What can hang from each mark
fafa: defab fazu
vudi: fata kipok
vego: defab dolad zisot
dolad: vego
daba: zisot
kipok: daba vudi
zisot: daba vego
fata: daba fafa vego
fazu: fafa vudi

Every row comes from one small tree of marks. The marks that hang from a mark follow it in brackets, in alphabetical order. Every link used is in the known rows. Which tree was each row made from?
Known rows
zisot[vego]: .05,.14,-.03,.13,.02,.00,.19,.02,-.15,.13,.00,.06,.02,.17,-.15,.21,.04,-.05,-.29,.01,-.06,.20,-.16
vudi[kipok]: .05,-.18,-.08,.01,-.01,.15,.18,.10,-.10,.22,.10,.19,-.07,-.02,.10,.00,.07,-.07,-.02,-.01,-.03,-.11,-.02
fazu[fafa[defab] vudi[fata[daba vego] kipok]]: .09,-.17,.32,.32,-.02,.05,.06,.04,.37,.47,.18,.09,-.06,.17,.20,.03,.12,-.18,.00,-.17,-.15,.20,-.41
fazu[vudi]: .09,.05,.19,-.07,-.12,-.08,.03,.11,.00,.20,.02,-.10,-.02,.08,.12,-.14,.04,-.17,-.06,-.03,-.15,.19,.08
fazu[vudi[fata[daba fafa] kipok]]: .13,.00,.25,.04,-.17,.06,.09,-.26,.03,.30,.36,.19,-.23,.17,.12,-.08,.10,-.29,.11,-.16,-.21,.05,-.08
kipok[daba vudi[fata[fafa]]]: .33,.22,-.06,-.40,.10,.14,.01,-.39,-.02,.27,.17,.14,-.18,-.22,-.28,.10,.04,-.22,-.08,-.05,-.08,.00,.05
fazu[fafa]: -.11,.03,.07,.18,-.03,-.07,-.09,-.07,.26,-.06,.08,-.11,-.13,-.13,.03,.05,.06,-.01,.00,-.10,-.08,.13,.01
fafa[defab fazu[vudi]]: .25,-.06,.15,.06,-.16,.15,-.07,.26,.09,.29,-.47,.02,.18,.10,-.11,.04,-.04,.07,-.17,.00,.15,.36,-.41
daba[zisot[vego[defab dolad]]]: .26,.23,-.10,-.04,.10,.25,.25,-.02,-.11,.37,-.07,-.38,-.01,-.04,.22,.52,-.11,-.35,-.26,.10,-.22,-.04,-.15
zisot[daba vego[defab]]: .00,.34,-.12,.04,.23,.16,.33,-.21,-.14,.09,-.21,-.11,.02,.13,-.06,.25,.12,-.30,-.26,.11,.03,.12,-.41
vudi[fata]: .10,-.10,.08,.32,-.15,.11,-.04,-.13,.02,.14,.25,.01,.10,.07,.04,-.03,-.07,.02,.15,.12,-.16,-.03,-.32
daba[zisot[vego[dolad]]]: .20,.13,-.10,-.08,.13,.18,.21,.04,-.21,.46,-.15,-.27,-.08,.05,.19,.38,-.12,-.21,-.29,-.01,-.25,.03,.06
fazu[fafa[defab] vudi]: .11,.02,.27,.14,-.07,-.10,-.14,.12,.35,.27,-.07,-.26,-.05,-.05,.11,.06,.00,-.13,-.07,-.08,-.14,.33,-.17
vego[dolad zisot[daba]]: .01,.13,-.10,-.26,.02,.37,.14,-.11,-.01,.10,-.33,-.40,-.30,-.15,.59,.07,.06,-.27,.14,.28,-.29,-.28,.00
vudi[fata kipok[daba[zisot[vego[defab]]]]]: .34,-.03,-.22,.08,.11,.39,.31,-.10,-.16,.68,.31,.16,.00,-.11,.22,.33,-.01,-.35,.06,.10,-.19,-.02,-.33
fafa[defab fazu[vudi[fata kipok[daba]]]]: .38,-.15,.07,.11,-.15,.34,.00,.21,.04,.57,-.26,.20,.16,.03,.01,.03,-.03,-.03,-.02,.05,.06,.31,-.55
fata[daba vego[defab dolad]]: -.06,.25,.13,-.15,.15,.15,.09,-.14,.33,-.27,-.01,-.11,-.02,.09,.21,.16,.14,-.27,.02,-.01,.14,-.32,-.22
dolad[vego[defab zisot]]: .00,.13,-.07,.15,.05,.04,.39,-.06,.13,.06,.26,-.07,.04,-.03,.20,.47,.17,-.32,-.31,.24,-.01,.08,-.22
fazu[fafa vudi[fata kipok]]: .09,-.13,.26,.38,-.28,.07,.06,.02,.19,.43,.39,-.05,-.11,-.01,.26,-.11,.10,-.22,.06,-.05,-.38,.21,-.19
fafa[defab fazu[vudi[fata[daba[zisot]] kipok]]]: .34,-.16,.12,.07,-.08,.32,.09,.18,.02,.68,-.38,.16,.09,.16,.11,.12,-.06,-.04,-.03,-.09,.05,.30,-.45
vudi[fata[vego] kipok]: .08,-.37,.01,.44,-.07,.22,.24,.03,-.06,.33,.46,.34,.13,.20,.04,.00,.09,-.05,-.06,.07,-.12,-.20,-.38
zisot[daba vego[defab dolad]]: .07,.43,-.06,.00,.14,.32,.26,-.20,-.08,.06,-.26,-.38,-.02,.06,.14,.24,.05,-.38,-.22,.22,-.11,-.06,-.45
fata[fafa]: .00,.09,.04,.02,-.06,-.07,-.12,-.40,.05,-.22,.28,.09,-.21,.00,-.27,.17,.02,-.12,-.10,-.11,.00,-.08,.05
kipok[vudi[fata]]: .27,.01,.08,-.07,-.07,.13,.12,-.08,-.06,.31,.04,-.02,.03,-.02,-.16,-.02,.00,-.03,-.12,.06,-.17,-.03,-.15
zisot[daba vego]: -.06,.21,-.12,-.01,.26,.07,.30,-.13,-.26,.20,-.30,.03,-.07,.24,-.08,.08,.10,-.13,-.30,-.03,-.01,.22,-.15
kipok[daba vudi[fata[fafa vego]]]: .28,.14,-.06,-.33,.18,.11,.08,-.35,.01,.24,.25,.24,-.12,-.11,-.36,.12,.12,-.21,-.25,-.08,-.02,-.05,.02

Write each row's tree
-.03,.20,-.01,-.13,.21,.09,.15,-.46,.20,-.18,.03,.29,-.17,.16,-.26,.49,.17,-.30,-.28,-.35,.34,-.04,-.07 | fata[daba[zisot] fafa[fazu] vego[defab]]
.44,.06,-.15,-.42,.37,.19,.12,-.29,-.04,.63,.06,.13,-.10,-.13,-.26,.39,-.03,-.27,-.32,-.13,-.04,-.02,.02 | kipok[daba[zisot] vudi[fata[fafa[defab] vego]]]
.14,-.12,.21,.15,-.08,.02,.00,.19,.27,.45,.01,-.10,-.10,-.06,.19,.06,.05,-.18,-.08,-.09,-.17,.25,-.20 | fazu[fafa[defab] vudi[kipok]]
.24,.00,.29,.22,-.22,.00,-.12,-.21,.10,.26,.28,-.07,.00,.13,-.06,.04,-.06,-.19,.00,.02,-.23,.12,-.31 | fazu[vudi[fata[fafa[defab]]]]
.08,.28,-.10,-.19,-.03,.48,.18,-.20,.16,-.04,-.22,-.56,-.19,-.27,.63,.29,.10,-.49,.21,.46,-.23,-.39,-.33 | vego[defab dolad zisot[daba]]
.14,.09,.14,-.15,.07,.03,.13,-.39,.07,.09,.19,.22,-.14,.15,-.35,.09,.13,-.13,-.23,-.19,-.02,-.11,-.06 | kipok[vudi[fata[daba fafa vego]]]
.19,-.14,.06,.13,-.20,.26,.16,.17,-.05,.38,.02,.35,.10,.11,-.01,-.14,.15,-.09,-.15,-.03,.01,.25,-.24 | fafa[fazu[vudi[fata[vego] kipok[daba]]]]
.14,.01,.03,.12,-.10,.11,-.19,-.27,.13,-.11,-.11,.17,-.06,.03,-.44,.30,-.04,.03,-.20,-.09,.22,.08,-.33 | fata[fafa[defab fazu]]
-.08,.17,-.12,.06,.21,.08,.46,-.16,.06,.12,.06,-.09,-.02,.02,.24,.38,.20,-.37,-.32,.22,.02,.10,-.22 | dolad[vego[defab zisot[daba]]]
.20,-.15,-.12,.07,.00,.30,.12,-.07,-.08,.44,.32,.28,-.03,-.11,.18,-.02,.02,-.13,.23,.08,-.13,-.08,-.22 | vudi[fata kipok[daba]]
.36,-.16,-.16,.02,.15,.33,.03,-.33,-.05,.62,.32,.24,-.16,-.13,.02,.38,-.10,-.26,.09,-.04,-.12,-.11,-.25 | vudi[fata[fafa[defab]] kipok[daba[zisot]]]
.33,.16,-.08,-.41,.13,.18,.08,-.13,-.05,.41,.00,.08,-.05,-.22,-.11,-.01,.04,-.14,-.02,.02,-.09,.05,.01 | kipok[daba vudi[fata]]
.08,.11,.14,.03,-.26,.01,-.09,-.26,.03,-.12,.09,.15,-.16,.07,-.32,.07,.08,-.12,-.23,-.17,.03,.19,-.01 | fata[fafa[fazu[vudi]]]
.29,.12,-.08,-.12,-.07,.29,.30,.19,-.14,.50,-.19,.14,.01,-.02,.06,.20,.12,-.29,-.28,-.05,.02,.36,-.15 | fafa[fazu[vudi[kipok[daba[zisot[vego[defab]]]]]]]
-.01,.17,-.18,-.14,.08,.28,.27,-.20,.09,-.01,-.14,-.23,-.13,-.19,.38,.29,.18,-.39,.16,.32,-.05,-.15,-.28 | vego[defab zisot[daba]]
.17,-.12,.08,.23,-.10,.31,.01,-.36,.09,.21,.12,.43,-.14,.15,-.13,.17,.02,-.04,.14,-.13,.09,-.04,-.50 | vudi[fata[daba fafa[defab fazu]] kipok]
.14,-.20,.03,.36,-.20,.20,.05,-.36,-.05,.19,.58,.27,-.13,.05,-.08,.11,.02,-.15,.06,.01,-.20,-.21,-.30 | vudi[fata[fafa] kipok]
.31,-.12,.20,.27,-.26,.22,-.09,.17,.10,.39,-.31,.03,.25,.14,-.09,.03,-.09,.08,-.07,.08,.04,.34,-.62 | fafa[defab fazu[vudi[fata]]]
.38,.29,-.26,-.71,.42,.13,.32,.00,-.27,.68,-.29,.02,-.17,-.19,-.11,.32,.04,-.28,-.40,-.16,-.07,.22,.34 | kipok[daba[zisot[vego]] vudi]
.38,.09,-.17,-.41,.24,.23,.18,-.28,-.11,.53,.04,.24,-.13,-.11,-.31,.29,.05,-.24,-.38,-.18,-.01,.06,.12 | kipok[daba[zisot] vudi[fata[fafa[fazu] vego]]]
-.03,.29,.05,-.13,-.08,.29,.10,-.46,.38,-.46,.04,.09,-.30,.02,.04,.45,.28,-.38,-.08,-.02,.16,-.29,-.24 | fata[daba fafa[fazu] vego[defab dolad zisot]]
.17,.03,.28,.19,-.28,-.04,-.06,-.25,.04,.17,.40,-.04,-.06,.14,-.03,-.05,-.01,-.22,.00,-.01,-.27,.11,-.15 | fazu[vudi[fata[fafa]]]
.27,.34,-.24,-.37,.29,.26,.15,-.07,-.08,.40,-.10,-.21,-.09,-.24,.23,.43,-.06,-.38,-.09,.05,-.09,.05,.04 | kipok[daba[zisot[vego[defab dolad]]]]
.02,-.06,.20,.12,-.16,-.03,.08,.13,.17,.31,.19,-.07,-.20,-.06,.22,-.09,.16,-.23,-.07,-.15,-.25,.23,.07 | fazu[fafa vudi[kipok]]
.31,-.11,-.15,.07,.11,.49,.25,-.06,.01,.54,.38,.02,.05,-.12,.36,.28,.01,-.41,.04,.17,-.19,-.35,-.35 | vudi[fata[vego[defab dolad]] kipok[daba[zisot]]]
.27,.13,.15,-.20,.05,.10,.01,-.39,.09,.21,-.01,.08,-.15,.04,-.30,.16,.00,-.09,-.07,-.12,-.02,-.04,-.20 | kipok[vudi[fata[daba fafa[defab]]]]
.01,.30,-.05,-.06,.17,.24,.23,-.13,-.21,.18,-.35,-.24,-.12,.17,.11,.07,.03,-.21,-.27,.09,-.16,.02,-.19 | zisot[daba vego[dolad]]
-.14,.25,.09,-.09,.19,-.08,.05,-.55,.33,-.46,.32,.25,-.18,.16,-.26,.34,.22,-.32,-.12,-.25,.29,-.21,-.13 | fata[daba fafa vego[defab]]
